What can hang from each mark
j_464: j_98 j_255 j_588 j_927
j_588: j_216 j_255 j_464 j_658
j_216: j_98 j_255 j_588 j_927
j_255: j_216 j_464 j_588 j_658
j_142: j_98 j_464 j_927
j_98: j_142 j_216 j_464 j_658
j_658: j_98 j_255 j_588 j_927
j_927: j_142 j_464 j_658

Known rows, with every way that one mark hangs from another
j_216[j_98]: [-12   9  19  10  -1   3   4  -4   3  -3   2  -4  -1 -10  -7   2   6  11
   3 -16 -14  -6   4   5   7   5  -2 -17   1  -2  -1  11  21  31   9   8
 -18  -7  -1  -3 -19]
j_927[j_142 j_464[j_98[j_216] j_588[j_255[j_658]]]]: [-33  -6  14  -5   6   9  13  21  28   3  23 -17  17  -2  -2  32  16  43
   7  -4 -34 -14   5  -4  13  13  -5 -28  12   5  14 -27  -6  27  -3  34
  -2 -14  -5 -22 -23]
j_255[j_216[j_927[j_142]] j_464 j_588]: [ -6   2  39  13  41  14  -3  11  12  -5  -1 -20   4 -30  -5 -16   7  -3
 -49 -24   6   4 -22  17  -8  19  12 -11  35 -14   1  -2  -7  43   8  37
   0  -9  13 -16 -42]
j_98[j_658[j_588[j_464]]]: [-19  -1   9  -2   3   3  -5  -1  -6  -5  20  -4  -6 -22 -16 -26  16   8
  -2  -4 -12  17 -12  20  -9  -2  -3 -11   5   0   6  -3  35  16   9  15
  -8   5  20  12 -25]
j_255[j_588[j_216 j_658]]: [ -5   3  -2   1  21   2  -2 -14   2   5   8  -6   9 -37 -19 -17 -19  13
 -18 -31   5  -8 -21   7  -7   4   0 -14  -3  12   1  -6  17   9  23  15
   8  -3  17 -16 -12]
j_142[j_464[j_588]]: [-17  -9  -3   4 -13 -10   2  -5  -7   0   1   1  -9 -18 -14   5  12  18
   6 -19  -4   5  -6  26   6  -5   4 -10   9  -3  10   9   8  17   0  16
  -6  -2  -4 -11 -10]
j_98[j_216 j_464[j_588] j_658[j_255 j_927[j_142]]]: [-27 -20   8 -15  11 -15  24   5   4 -15  33 -15   2  -2  13  19  35  19
 -13  18 -24  14  13  28  13  17   9 -29  -9   5   1  10  42  23 -14  16
  -8  13   4  21 -27]
j_464[j_98[j_142 j_658] j_255[j_216]]: [-16 -10  17 -17   5   4 -10   3  23   1   4   9  -8  -6 -10  17  32   5
  -2   5 -28 -12  -5   9   9 -14   4 -35 -13  18   1 -16  24  37   2   8
  10  20   2  -8 -31]
j_658[j_588 j_927]: [-20  -9  19   6   7  13   8   3 -10  -9   2  -9   6 -18   3 -11  15  11
 -11 -14  -7  14   7   7  17   9   7  -2  11  12   6  19  24   4  -2  22
  -4   6  19  -1  -7]
j_142[j_98[j_658]]: [ -6  10   5   5 -16 -10  -4  10   4 -15  12  -3 -13   2  -6  -3  12   5
   0  -5 -10   2  -4  13  15  -9  -9 -12 -13 -16   7   6  24   9   4  15
  -9  -2   9  -2 -28]
j_658[j_98[j_142 j_464] j_255 j_927]: [-32 -27  29 -14  10   2   9  -5   2 -11   7 -23   2  -5  13   3  15  11
 -13 -12  13  18  19  17  17   2   6  -9 -19  22  -6  13  43   8   7   0
 -20  19   2   3 -34]
j_658[j_588[j_216] j_927[j_464]]: [-21  -4  14   7  13  20  11   3 -14   8  11 -15  11 -21   5 -10   0  14
 -14 -18  -7   6  -5   3   4  18  -4 -13   8  17  15  14  27  -7   6  32
  -6  -5  21  -5   0]
j_588[j_216[j_98 j_927] j_658]: [-26  18  18   4  12  12  13 -19   0   8  10 -11   2 -32  -8 -23 -20  17
   3 -23 -17 -14  -4   7 -16  10   7 -18  12   6  -2   3  29  16  18  17
 -24 -11  -1 -11 -13]
j_927[j_142 j_464 j_658[j_98[j_216[j_255]] j_588]]: [-13 -15  36  14  -1   6  31 -10   6 -19  33 -15  29  -1  13  -9  12  24
  -1  -8 -29   1   8 -15 -15   8  19 -15  18   2   6   0  35   5  -3  67
 -17  -7  18  -6 -19]
j_255[j_216[j_98[j_658]] j_588]: [-10   2  18   1  24   8 -15   7   4  -9  -3  -6 -19 -13 -22 -10  11   1
 -26 -17 -21 -19  -8  11   1   5   7 -16  -3  -4   0   9  30  52  12   4
  -9  -8  19  -8 -31]
j_255[j_588[j_216]]: [ -1   1  11  11  23   7  -7  -5  -5  -1   3 -10   9 -28 -13  -3 -10   7
 -22 -27   8  -1 -13   9   2   5  -7 -11   0   6  -2   2  11  15  20  10
   4  -4  11 -13 -13]
j_658[j_588[j_464[j_927]]]: [-27  -7   3  -5  13  16  -4   6  -8  -5   5  -1  15 -27 -12 -11   2  11
   5 -11 -10  26 -14  10   2  16  -3  -4  23  13   1   1  21  18  10  17
  -7   0   8  -5 -32]
j_142[j_464[j_255[j_588]] j_927]: [-10 -16  14   0  -1  -4 -23   7  -5 -24   5 -19  -8 -29 -30  -3  -7   7
 -22 -28   2  -1   3  36  16 -13   2 -20  10   1  -2  13  -1  21   5  19
   4  14 -16 -14 -25]
j_216[j_98 j_927]: [-27  15  34  17   4  15   7  -3  -1  -9  -1  -9   1 -11  -3  -8   0   5
   0 -13 -17  -3  10  11   3   6   4 -15  17  -9  -9  17  20  30   5  18
 -28 -12  -9  -5 -21]
j_464[j_98]: [-18  12  17  12  -8   4  -5   0  11   4   1   3   8 -10  -7  19  12   9
   7  -8  -9  -1   4   3  15  -3 -12 -19   1   2  -2  -1  15  17   4  15
  -2  -5  -2 -10 -17]
j_216[j_255[j_464[j_98]] j_588]: [-34   2  26   3 -10   0 -19 -11   8   8  10   0  10 -30 -25  -6  24   3
  -7 -18 -26 -15 -13   9  -2  -6  21 -16  24  -9  -3 -14  20  19  12  36
 -15 -15   2   8 -38]
j_588[j_464]: [-10   9  16  19   0   2  -2  -2  -2  -1   6  -6   4 -22 -16 -12   4   6
  -4 -11  -2  14 -13  17  -4   4 -15 -11   7  -8   0  -8  15  18  14  13
  -6  -6   2  -5 -25]
j_98[j_142 j_216[j_255 j_588]]: [-24  -2  12   7 -13  13  10 -22   6 -19  19  -6   0   0  -9 -10  18   4
  -8   1 -43  -4   5   8  -4  -3  27 -10  -1  -2  -7 -13  36  23   0  29
 -19   7   7  13 -27]
j_464[j_98 j_255[j_216[j_588] j_658] j_927]: [-36 -15  22 -16   6  30 -20  21  16   1  -2   4  13 -19 -17  16   9  15
  -2 -24 -43 -29 -13  -8  16  12  20 -12  27  25   3 -15   1  38   1  25
  -5  -1   9 -27 -41]
j_588[j_216[j_255[j_464]] j_658]: [-13   3   9  -4  12 -14  -2 -24   1  15  14  -1   5 -53 -23 -32  -2   7
 -18 -17  -2 -11 -29  13 -16   1  14 -10  15  -4   2 -18  22  -2  28  26
   1  -6  14  -5 -27]
j_588[j_216[j_98[j_142]] j_464[j_255 j_927] j_658]: [-30 -13  -6 -32  24   7  -3 -15   6  13  12  -4  20 -34 -21  -5 -14  30
  19 -25 -26   1 -19   8 -17  13   1 -40  -5  33  -3 -19  39  27  35   3
  -6  13 -16 -12 -41]
j_255[j_216 j_464]: [  1   1  23   9  16  -2  -7   7   5   7  -8  -5 -12 -29 -12 -14  14  -6
 -31 -16   3   1 -23  11  -3  12   1  -1  14 -13  12  -6   4  28   8  12
   6  -2  20 -14 -28]
j_142[j_98[j_658[j_588]] j_464[j_255[j_216]] j_927]: [-10 -18  12 -28 -12  -1 -20  21  -3 -25  13 -23 -50 -20 -18 -22   7  16
  -9 -17 -13 -10  -1  30  11 -18   7  -4   7   6  29   9  19   8 -12  20
  -2  19  10 -13 -36]
j_588[j_255[j_216[j_927] j_464]]: [-24   6  38   3  35  12   1  11  10  -6  -7 -24 -10 -37  -8 -31   5  -4
 -30 -19  -4   3 -11  17  -2   7   6   4  35 -14   5 -12  -9  32   5  11
  -6 -12   9 -17 -35]
j_142[j_464[j_927]]: [-16  -4  -7   2  -7   5   0   1  -7  -9  -2   0   3 -14 -10   7   0   5
  -2 -14 -13  13  -1  21  13   7   0 -12  12  -6  -4  14  13  17   6  18
 -11  -1  -9  -9 -28]
j_464[j_98 j_588[j_255[j_216]]]: [-30  -4  13 -11  22   4  -1  14  19   4  -7   1  -4 -23 -14  12  17  24
   8 -14 -17 -12  -5   3  17  -4  -1  -3  20  16  16 -18  -6  30  -1  -1
   5 -12   8 -24 -18]
j_255[j_216 j_464 j_658[j_927]]: [-14 -11  34   6  23  13 -13  20   0   6 -12 -20  -7 -31 -13 -17  20   0
 -51 -24  -4  -8 -17  10   7  29   9   8  15 -15  13   2  10  23  12  23
   3   1  27 -23 -31]
j_142[j_98[j_216 j_658[j_255[j_588]]] j_464 j_927]: [-10 -11   6 -11 -14  -6 -23  19  -4 -42   9 -37 -42  -8 -18 -12  -8  18
 -25 -11 -11   7  17  39  21 -19 -10  -4 -22 -17   2  17  40   3  -7  18
  -9  10  -7  -3 -34]
j_464[j_255 j_588[j_216]]: [-10 -12   7  -5  13 -11   3  -5  -3   8   7   7  15 -32 -10   9   8  22
  11 -17   0  -2 -13   8   5  -5   2 -22  11  27   8  -6  -1  11   8   8
  11  10  -2 -14  -3]
j_658[j_255[j_216] j_588[j_464[j_98]] j_927]: [-30 -15  37 -14  22  32  -9  18   1   0 -10 -17  -8 -37  -6 -14   9  28
 -11 -19 -14  12  -2  13  11   3  -7   3  14  30  15  -7  38   8  -4  18
   0  -4  17 -12 -26]
j_142[j_464[j_255] j_927]: [ -9  -9  15  -1 -18  -7 -10   4  -2 -19   9 -14 -12 -23 -18  -2   0   8
  -7 -15  -3   2   7  32  14 -14  -1 -19  12  -2   5  11   0  11  -1  17
  -2  18 -18  -8 -19]
j_588[j_216 j_464[j_255]]: [ -5  -4  21   7  14   0  -3  -7  -6   9  15 -11  15 -41 -17 -10  -4  18
   3 -21  -1   8 -16  14 -11  -1 -14 -22   7  17   5 -21  11   8  21   8
   7   5  -8 -12 -22]

Rows
[-44 -10  14 -16   9   9 -13   4  18   2   1  -5  33 -25 -13   5  13   5
  -3 -41 -44  -5 -18   1   1  19   5 -18  24 -10  -6  -4  12  29  16  26
 -14 -14   2  -4 -40] | j_216[j_588[j_255[j_464[j_98 j_927[j_658]]]]]
[-22   9  20  23 -20   8   3   5  11   4   1   9  20  -1   0  22  10   3
  -2 -16 -27  -9 -13   0   2   7 -18 -32   1 -16  -4   4  20  15   6  40
  -7 -16   6 -14 -11] | j_927[j_464[j_98] j_658]
[-27 -16  37 -11  13  -1  12 -28 -14  -4  30 -13  14 -35  -1 -16   2   1
  -4 -27   0 -14  -8   0 -21  12  17  -1  14  11   1   2  44  -2  17  21
 -21   1  28  -3 -27] | j_927[j_658[j_98[j_464] j_588[j_216[j_255]]]]
[-33   1  23   0  30  14  12  12   9 -12  -8  -6  -5 -26  -8 -16   8  11
  -5 -11 -13  -1  -5  17   8   0  10   9  38   4   7  -6 -14  31  -5   6
  -8 -12  10 -21 -19] | j_464[j_588[j_255[j_216[j_927]]]]
[-20 -23  29  -5  19  -3  -6  -1  -1 -14   9 -18   1 -22  -3   1  -5   9
 -18 -26  26   5   5  16  13  -4   3  -5  -5  18 -11   7  22  19   9   0
 -13   3   8  -7 -36] | j_658[j_98[j_464] j_255[j_588]]
[-18   1  10  12   3   7  -1   4  -4 -10  -1   6  30 -19 -11  -2   2  -2
  -4 -21 -26  17 -22  15  -6  24 -13 -14  14 -15 -12   6  25  21  16  22
 -10  -5   1 -11 -32] | j_588[j_464[j_927[j_658]]]
[-32   0  -3 -11   2  14  -5   4  16   0  -5  12  21   2  -4  31  15   4
   9   0 -21  10   1   2  22   6  -5 -24  -4  10 -12   5  25  26   9   9
  -5   8 -11  -9 -34] | j_464[j_98[j_142] j_927]
[ -6   1  26   8  27  15 -10   7   3  -7 -10 -11 -14 -20 -17  -5  -3   7
 -24 -30 -10 -17 -10   5   5   9   5  -9   7   4   3   6  17  48   9   6
  -6 -12  15 -20 -27] | j_255[j_216[j_98] j_588]
[-26   0   9  16  10   8  13   4  16   2  19 -24  27  -8  -4  20   0  30
 -18  -9 -31  -3  10  -3   6  23  -2 -47  -7   7   2  -5  28  18   4  54
   4 -11  -2 -14 -23] | j_255[j_588[j_658[j_927[j_142 j_464[j_98[j_216]]]]]]
[ -9 -21   0 -16 -16 -10  -2 -14   5 -12  16  -1 -16  -9 -11   1  25   9
  -2  -7 -17   6  -1  32   4 -23   8 -34 -16   3  -3  -2  27  25  10  13
   0  26 -11   4 -26] | j_98[j_142[j_464[j_255]] j_658]
[-22  -7  12   4   8   4  12  -1 -12 -17  18 -19  -4  -6   1 -12  26   5
 -14  10 -31  15  19   7  10  13   7 -10 -10   4   3  16  49   9  -8  23
  -4  14  20  12  -7] | j_98[j_216 j_658[j_588 j_927]]
[-28 -20  36   4  11  -2  16  -4 -10 -15  15 -35   3 -10  10   3   7  14
 -12  -3   1  15  34   7  14  13   2  -6 -15  14  -4  12  45   7  -5   5
 -16  10   0   0 -27] | j_658[j_98[j_216 j_464] j_255 j_927]
[-17   6  19 -12  37   3  19 -13  21   9  25 -27  16 -48  -2 -31  -9  20
 -18 -28  -2   3 -20  14 -19  12   7 -17  28   0   9 -23  -4  10  22  28
  -7 -10   1  -8 -30] | j_588[j_216[j_927[j_142]] j_255[j_464] j_658]
[ -9  -1  14   6 -30   3  16 -12   1 -23  36 -31 -12  -4  -6  -7   4  31
   3 -22 -41 -10   8  14  -4  -3  19 -11  11 -15  14 -14  24  11  -6  53
 -29 -15  -5   2 -41] | j_927[j_142[j_98[j_216[j_255 j_588]] j_464]]
[-17 -27   0 -22   3   9   3  14  -1 -15 -21  15  -4 -25  -3   4   6  17
  -7 -27 -24   2 -22  28   8   8   9   3  24   4   4  19  18  24  -7  21
  -5  -1  12 -23 -20] | j_142[j_464[j_588 j_927[j_658[j_255[j_216]]]]]
[-18   2  23  23  17   3  -5  -9 -12 -21  11 -20   7 -31 -32 -17  -2   6
 -19  -5 -18   8  -1  18  -6   2   2  -7   8 -11 -14 -18  30  25  13  24
  -1  -9   0  -7 -37] | j_98[j_216[j_255[j_588[j_464]]]]
[-30 -12  -2 -11  -3 -12   7  -7   5   3  13   6  -5  -7  -2  22  26  -2
   0  -1   1   4 -15  24   6  12   6 -20  -7   0   1   3  18  32   6  -5
  -8  16   6   2 -29] | j_98[j_142 j_464[j_588]]
[-31  -6  22  -7  -3  -9  -5  -2   5 -13  21 -20  -4   2  -4   2   8 -10
 -12  -3  16   7  13  16   7   7   1 -12 -12   0   2  17  23  19  12  -5
 -23  26  -6   1 -38] | j_658[j_98[j_142[j_927] j_464]]
[ -4  -9  18 -21  27   4   4  28  28 -15   1 -20   9 -21   5  -3   9  14
 -20 -40 -22   4 -28   3   2  26  -3  -4  25 -18  16  -9  -2  27   9  28
  -1 -13  14 -28 -56] | j_588[j_255[j_216 j_464[j_927[j_142[j_98] j_658]]]]
[-23 -14  36   0  -6  -9   8   0  -1 -29  19 -27   0  -7   7   0  -1  -1
 -18  -9  -4   4  20  13   2  12  -5  -4  -9  -7  -4  21  41   8  -7  11
 -21  19   3  -1 -26] | j_142[j_927[j_658[j_98[j_216 j_464] j_255]]]
[-18  -7  10  -8  24   1   6  12  11  -7  -6  -1  -7 -24 -10  -7  14  15
  -2 -14 -10  -5 -12  10  12  -3   5   6  22  10  15 -11 -11  31  -1  -2
   4  -8  16 -18 -15] | j_464[j_588[j_255[j_216]]]
[-51 -11  19  -8 -16  11   8 -38   1 -13  20 -15   0 -17 -20 -44  -3  19
   3 -26 -24 -10   7  19 -22 -17  45  -6  20   7  -7  -6  35   8  15  45
 -45  -3  -4  -2 -36] | j_216[j_255 j_588[j_658[j_98[j_142[j_464]]]] j_927]
[-34 -24  29  -7  12 -17 -18   2   2   3   1  -1  16 -33 -30 -16  25  18
 -10 -19   9 -10  -7   4   2  -2  27   8  28  -3   4  -4   7  11  22  29
 -12   0   8 -20 -33] | j_216[j_255[j_464[j_588] j_658[j_98]]]
[-31 -26   0  -7  -4 -10   5  -3 -10  -5  -5   6  27 -11 -11   8   7  20
  15 -32 -12   9   1   7   0  10   9  -9  16   2  -1  27  21  14  11  26
 -19   3  -6 -25 -18] | j_142[j_464[j_588 j_927[j_658[j_98]]]]
[-25 -13  35  -2  21   8  -9   6   6  -7  10 -31  11 -27 -22 -26  -3  27
   0 -31   5   4   5   2  -1   1  -8  10  12   4   6 -24   4  15  27   6
 -15  -8   3 -24 -35] | j_588[j_255[j_658[j_98]] j_464]
[-27   6  16  -4  15   4   7 -21  -6   3  11 -12  11 -38 -19 -25  -5  22
  -4 -21 -28 -22   1   6  -4   8  18 -16   7  12   1   4  45   2  24  24
 -17 -14   5  -4 -18] | j_588[j_216[j_98 j_255] j_658[j_927]]
[-51  -1  16   5  -5  -5  -2  12   6   2  10  14  20  -7 -13  20  23  14
  18  10 -30  -6   0  18  10 -14   5 -49  18   9  -7   1   9  24  -5  35
  -5  -5 -17  -7 -19] | j_216[j_927[j_464[j_98[j_658] j_255 j_588]]]
[-20 -23  10  -7  23  13 -21  20   6 -17  -6   1  23 -25 -21  12  -2   9
 -19 -25  -9  -6 -11   8  29  10   9 -13  16  15 -16   2  -5  31  14  20
  10   9   3 -28 -38] | j_464[j_255[j_588 j_658] j_927]
[-14   0  25 -14  15   5 -21  12  15  -1  -7 -17 -28 -14 -16 -13  15  -7
 -34 -15  -8  -7 -10  17  -2  13   4 -11   2 -14  14  11  22  42  14   4
 -11  16   2  -6 -39] | j_255[j_216[j_98[j_142[j_927]]] j_464]
[-24  -3  27  32  12  13   8   7  -5 -19   6 -19  15 -13  -7   1  -7   3
 -18  -5 -18   5   9  10   7   4   3 -32  13   0 -16  -2   5  28  -6  38
   3  -3 -11 -17 -22] | j_98[j_216[j_927[j_464[j_255[j_588]]]]]
[-13  -7  -2   2 -12   4   4  -1  -7 -13  -3   3  13 -14  -6   5   1   1
  -5 -28 -26   7 -11  19   1  15  -2 -13  12 -18  -9  22  24  19   9  28
 -12  -2  -1 -14 -25] | j_142[j_464[j_927[j_658]]]
[-24  -8  17   9   6  -6  10  -8  -3  -2   6 -13  21 -17  -8 -21   2  22
  -2 -21   3   6  15  -5   4   4  10  -8  -2  15   3  11  28  -5  15  23
 -11   1   6 -17 -12] | j_588[j_658[j_98 j_927]]
[-28  -7  34  -3  25  41  -4  17  14 -16 -18 -13 -16  -8   0 -12  -9  11
 -32 -21 -16  -6  -8  20   6  -1   8 -18   9   9  -8   8  25  44   4  24
 -21 -10   5 -16 -34] | j_658[j_255[j_216[j_98[j_142] j_927[j_464]] j_588]]
[-26 -32  22 -29  28   1  -3  -6  13  -2   7 -27   1 -24  -6 -24  18  18
  -5 -29  18  20   5  -1   1  -6  10   3   4  21  12 -10  14  15  20   5
  -7  17  12  -8 -31] | j_658[j_98[j_142] j_588[j_255[j_464]]]
[-14 -10  16 -14  19  24  -9  19  21   3   8  -8  11 -20  -7  -8  16  10
 -37 -29 -26 -13 -34   3  -4  36  24  -2  37  -5  15  -9  -5  44   9  39
 -14  -4  24 -11 -51] | j_255[j_216[j_588] j_464[j_927[j_142]] j_658]
[-16  -1  38  13  -7  25  31  -9  15 -29  21 -16  17  -2  26 -11   3  17
 -17 -18 -47   5   5  12 -12  13  14 -13  21  -7 -10   5  26  21 -18  56
 -29  -3   8  11 -14] | j_98[j_216[j_588 j_927[j_142 j_658[j_255]]]]
[-20 -12  -1  -8  16   5 -19  24  -4 -31   4 -21  -4 -10 -20  -6  -8  21
 -10  -8 -22  24  -2  20  15   2 -16 -11 -14  -3 -11  -2  46  16   6  15
  -5  -2  -4  -6 -54] | j_142[j_98[j_216 j_658[j_255[j_588[j_464[j_927]]]]]]
[-13  -5  27   0   4  25  -7   6   4  -7  -1  -8 -14 -28 -11 -30  -1  19
 -17 -24 -18   2 -24  19 -10  -3   2   4  19  10  11 -19  19  26  -1  17
 -16 -11  21   1 -29] | j_658[j_255[j_216[j_588[j_464]]]]
[-26 -24  16 -34  27  23 -11   7  -3   3   8  -7  11 -35  -9   3  -6  27
   6 -32 -23 -18  -5  -7  12  18  12 -13  18  39   5   4  20  21  17  14
  -7  12   7 -20 -27] | j_464[j_255[j_658[j_588[j_216[j_98]]]] j_927]
[-20  -6   5 -21   2   1  -2  13   9 -23  18 -17 -21 -14  -3 -20  13  20
   8 -16 -13   4   0  11  19 -15  -3   0  -2   4  15  -6  21   4   3   9
  -8  -2  19   0 -27] | j_142[j_98[j_658[j_588[j_255]]]]
